Known rows, with every way that one mark hangs from another:
nare[kubopir]: [ 1.52 -3.87  4.17  0.23  1.28 -3.16  1.67  1.57 -0.44 -0.25 -0.15  0.10
  0.08 -0.84 -0.99  0.55  2.87  2.13  2.63 -1.57  1.83]
moku[dapa]: [ 0.99 -0.58  0.15  1.20 -0.45  0.64 -0.68  1.99  0.24 -0.53 -0.22 -0.01
  0.01 -0.33  0.22  0.55  2.67  1.19 -0.74 -0.71  1.30]
moku[dapa[kupes[bezi kidita]]]: [ 0.08  1.52 -1.04 -0.46 -1.55  4.55 -0.87  1.71 -0.25  0.04  1.10  0.27
  0.14  0.02  1.39  0.71  0.61  0.38  0.19  0.04  1.01]
kupes[bezi dapa[moku] kidita kubopir]: [-1.53  7.35 -1.85 -0.92 -0.77  5.21  0.35 -1.34 -3.24  0.90  1.75  2.71
 -1.10  0.54  0.76 -0.42 -3.59 -1.57  2.12  3.47 -1.76]
nare[kubopir[kupes[bezi dapa kidita]]]: [-0.18  0.04  4.20 -1.12  1.21 -0.70  1.20  0.80 -1.71  0.80  1.08 -0.43
  0.34 -1.15 -0.82 -0.85  0.03  0.02  2.33 -1.95 -0.35]
kupes[bezi kidita kubopir]: [-1.42  5.53  2.02 -1.06 -0.54  2.31  0.81 -0.64 -1.45  0.34  1.50  2.45
 -0.37  0.08 -0.05  0.62 -2.46  0.04 -0.29  2.25 -0.13]
bezi[kupes[dapa]]: [ 0.30 -3.04 -0.95  0.85  0.40 -4.96 -0.26 -0.80  0.89 -0.65 -1.06 -0.99
  0.39  0.17 -0.46  0.16 -0.94 -0.17 -1.66 -1.66 -0.46]
dapa[kupes[kidita]]: [ 0.85 -2.29 -0.65 -1.10 -0.01  1.18 -0.12  0.68  0.19 -0.04  0.78 -1.03
  0.19  0.01  1.30  0.70  1.13  1.13  1.59  0.31  1.23]
moku[dapa[kupes[bezi]]]: [ 0.47 -0.69 -1.03  0.25 -1.56  3.75 -0.73  1.98  0.23 -0.27  0.33  0.43
  0.18 -0.03  1.37  0.72  1.62  0.65 -0.41 -0.11  1.60]
nare[kubopir[kupes]]: [ 1.03 -3.95  5.25  0.17  1.79 -4.08  1.42  1.76  0.16  0.11 -0.18 -0.76
  0.55 -1.36 -1.35 -0.30  2.82  2.01  1.68 -2.80  0.59]
kubopir[kupes[bezi dapa kidita]]: [-1.27  1.50  1.40 -0.99  0.66  0.71 -0.42 -0.30 -1.01  0.79  1.15 -0.96
  0.41 -1.00  0.18 -1.83 -1.16 -1.86 -0.57 -0.76 -1.31]
kubopir[kupes[kidita]]: [-0.08 -1.03  3.01 -0.22  1.51 -2.57 -0.27  0.81  0.81  0.23  0.37 -1.73
  0.67 -1.22 -0.65 -0.96  1.34  0.53 -0.67 -1.56 -0.89]
pami[bezi[kupes[dapa kidita kubopir]]]: [-0.35  0.56 -0.47  0.40 -0.12 -0.28 -0.61 -1.79  1.39 -0.08 -1.42 -0.48
  0.43  0.99 -2.03  0.20 -0.78 -0.14 -1.90  0.07  0.04]
kidita[kupes[bezi dapa[moku] kubopir]]: [ 0.00  0.83 -2.55  0.57 -0.77  0.27 -0.22 -0.38  0.23 -0.23 -0.77 -0.07
 -0.96  0.52  1.18 -0.21 -0.14 -1.79 -0.59  0.75  0.16]
bezi[kupes[dapa[moku] kidita kubopir]]: [-0.41  2.42 -1.67  0.36  0.04 -3.09  0.00 -1.20 -0.18 -0.10 -0.06  0.34
 -0.14  0.81 -0.71  0.56 -2.96  0.16 -0.36 -0.01 -2.52]
kupes[bezi dapa kubopir]: [-0.92  2.56 -0.63 -0.19 -0.64  2.87  1.01 -1.52 -2.58  0.39  0.43  2.10
 -0.70  0.39  0.58 -0.38 -2.22 -0.92 -0.51  2.14 -0.02]
kubopir[kupes[dapa kidita]]: [-0.28  0.16  1.13 -0.64  1.45 -1.05 -0.46 -0.04 -0.75  0.62  0.75 -2.15
  0.41 -0.94 -0.18 -1.66  0.07 -0.57 -0.07 -1.40 -1.64]
kupes[dapa]: [ 0.85 -2.34 -1.14  0.30  0.73 -0.23 -0.01 -0.45 -1.50 -0.14 -0.24 -0.85
 -0.39 -0.19  0.54 -0.84  1.00 -0.40  0.53  0.16  0.77]
kidita[kupes[bezi dapa kubopir]]: [-0.14  0.81 -1.59  0.08 -0.65 -0.07  0.04 -0.74  0.01 -0.14 -0.64 -0.80
 -0.73  0.47  1.05 -0.13 -0.61 -1.76 -1.70 -0.04  0.60]
pami[bezi[kupes]]: [ 0.40 -4.03  0.54  1.29  0.04 -2.34 -0.71 -0.68  3.50 -0.83 -2.40 -0.59
  0.81  0.42 -2.07  0.41  1.85  0.40 -2.53 -0.81  1.68]

Rows:
[ 0.58 -0.16 -0.42 -1.08 -0.21  1.41  0.49  0.18 -0.33  0.18  0.87 -0.07
 -0.04  0.45  0.96  1.16  0.17  1.94  1.07  1.01  0.36] => dapa[kupes[kidita kubopir]]
[-1.03  0.32  3.22 -0.63  0.73 -0.53 -0.24  0.60  0.71  0.35  0.79 -0.51
  0.69 -1.26 -0.20 -1.12  0.05 -0.68 -1.17 -0.92 -0.61] => kubopir[kupes[bezi kidita]]
[-0.10  1.38 -2.19 -0.49 -1.12  4.44  0.23  0.76 -0.01  0.17  0.90  2.52
 -0.51  0.51  1.58  0.90 -0.10  0.68  2.95  3.02 -0.24] => dapa[kupes[bezi kidita kubopir] moku]
[ 0.07 -0.28  0.11  0.49 -0.59 -1.46  0.20  0.12  1.52 -0.58 -0.95 -0.29
 -0.47  0.21  0.64  0.60  0.56 -0.66 -2.35 -0.17  1.30] => kidita[kupes[bezi kubopir]]
[-1.10  1.64  0.49 -0.51  0.58  1.25 -0.55  0.08 -0.65  0.74  0.97 -0.26
  0.17 -0.93  0.28 -1.89 -0.67 -1.78  0.56 -0.11 -1.80] => kubopir[kupes[bezi dapa[moku] kidita]]
[-0.09  3.11 -0.89 -0.43 -1.73  4.86 -0.40  1.40 -0.71  0.18  1.13  0.88
 -0.04  0.34  1.22  1.03 -0.05  0.92 -0.20  0.55  0.48] => moku[dapa[kupes[bezi kidita kubopir]]]
[-0.55  2.38 -0.71 -0.13  0.14 -3.51  0.25 -1.56 -0.45 -0.02  0.06 -0.40
  0.07  0.74 -0.80  0.60 -3.51  0.16 -1.39 -0.67 -2.08] => bezi[kupes[dapa kidita kubopir]]
[ 0.22 -3.21 -0.70  1.04 -0.04 -1.14 -0.88 -1.27  2.37 -0.54 -2.20 -0.86
  0.64  0.61 -1.84 -0.09  0.98 -0.39 -2.06 -0.71  1.12] => pami[bezi[kupes[dapa]]]
[-0.18 -0.25  0.71  0.66 -0.08 -1.32 -0.49 -1.20  2.49 -0.40 -1.64 -0.12
  0.64  0.79 -2.33  0.80  0.18  0.72 -2.32 -0.09  0.51] => pami[bezi[kupes[kidita kubopir]]]
[ 0.41 -2.92 -1.84  1.31  0.26 -4.53 -0.45 -0.38  1.24 -0.70 -1.26 -0.30
  0.13  0.26 -0.35  0.08 -0.46 -0.23 -0.61 -1.04 -0.86] => bezi[kupes[dapa[moku]]]
[-0.38  1.14 -0.24 -1.42 -0.98  3.33  0.56 -0.06 -0.61  0.30  1.26  1.14
 -0.04  0.37  1.29  0.98 -1.07  0.79  0.68  1.73  0.68] => dapa[kupes[bezi kidita kubopir]]
[ 1.17 -1.99 -2.59 -0.14 -0.22  2.14 -0.53  1.49  0.76 -0.16  0.44  0.44
 -0.32  0.08  1.49  0.57  2.18  1.17  3.79  1.60  0.39] => dapa[kupes[kidita] moku]
[-0.70 -1.80  1.44 -0.03  0.66 -0.26 -0.10 -0.01 -0.12  0.38  0.07 -0.80
  0.47 -1.06  0.22 -1.85  0.27 -1.36 -1.27 -1.03 -0.53] => kubopir[kupes[bezi dapa]]
[ 0.09 -1.68 -0.58  1.11 -0.13 -1.09 -0.42 -1.66  2.01 -0.38 -2.15 -0.24
  0.46  0.92 -2.07  0.25  0.32  0.18 -2.46 -0.10  0.60] => pami[bezi[kupes[dapa kubopir]]]
[ 0.65 -1.63  5.27 -0.52  1.79 -3.23  1.26  1.57 -0.39  0.42  0.61 -0.93
  0.53 -1.28 -1.34 -0.20  1.72  1.62  2.20 -2.54 -0.04] => nare[kubopir[kupes[kidita]]]
[ 0.25  2.45 -2.43 -0.47  0.61  1.78 -0.62 -0.26 -2.24  0.38  1.06 -0.17
 -0.81 -0.02  0.64 -0.90 -0.42 -1.07  3.31  1.38 -1.01] => kupes[dapa[moku] kidita]
[ 0.96 -0.48 -2.73  0.94  0.00 -1.70 -0.19 -0.15  0.46 -0.37 -1.20 -1.23
 -0.95  0.57  0.78 -0.05  1.19 -0.56 -0.30  0.00 -0.13] => kidita[kupes[dapa[moku] kubopir]]
[-0.36  1.13  0.95  0.27  0.22 -5.16  0.39 -0.71  1.18 -0.46 -0.29  0.17
  0.36  0.46 -1.23  1.34 -2.09  1.35 -1.98 -0.85 -1.36] => bezi[kupes[kidita kubopir]]
[ 0.88 -0.52 -1.76  0.48  0.09 -2.15 -0.06 -0.54  0.15 -0.32 -1.07 -1.94
 -0.76  0.54  0.68  0.03  0.50 -0.59 -1.31 -0.62  0.27] => kidita[kupes[dapa kubopir]]
[-0.08 -0.81  5.47 -0.85  1.31 -1.84  1.30  1.41 -0.50  0.52  0.87 -0.11
  0.55 -1.34 -1.13 -0.34  0.90  0.86  2.01 -2.11  0.14] => nare[kubopir[kupes[bezi kidita]]]
[ 0.46 -1.77 -2.19  0.53 -1.23  3.38  0.42  0.97  0.74 -0.26 -0.19  2.74
 -0.45  0.42  1.49  0.86  1.41  1.24  2.21  2.79  0.61] => dapa[kupes[bezi kubopir] moku]
[ 0.16 -0.77 -1.75  1.37  0.06 -4.26  0.33 -0.94  0.60 -0.50 -1.19  0.57
 -0.09  0.71 -0.69  0.52 -1.41  0.61 -1.03 -0.26 -1.68] => bezi[kupes[dapa[moku] kubopir]]
[-0.32 -0.34 -2.26  0.43 -0.47  3.05 -0.26 -0.20 -1.37 -0.02  0.14  1.74
 -0.71 -0.24  1.21 -1.12  0.01 -2.21  1.68  1.99  0.57] => kupes[bezi dapa[moku]]
[ 0.30  0.81 -0.98  0.30 -1.77  4.05 -0.21  1.56 -0.19 -0.09  0.36  1.07
  0.02  0.32  1.14  1.03  1.02  1.16 -0.68  0.33  1.06] => moku[dapa[kupes[bezi kubopir]]]
[-0.15 -1.07 -0.69  0.36  0.00 -0.56 -1.03 -1.43  1.79 -0.26 -1.45 -1.12
  0.59  0.63 -1.80 -0.05  0.00 -0.68 -1.61 -0.49  0.61] => pami[bezi[kupes[dapa kidita]]]
[-1.34  4.08 -0.73 -1.67 -0.31  4.21 -0.35 -1.11 -2.92  0.65  1.88  0.40
 -0.47 -0.17  1.04 -1.02 -2.93 -2.81  1.25  1.42  0.02] => kupes[bezi dapa kidita]
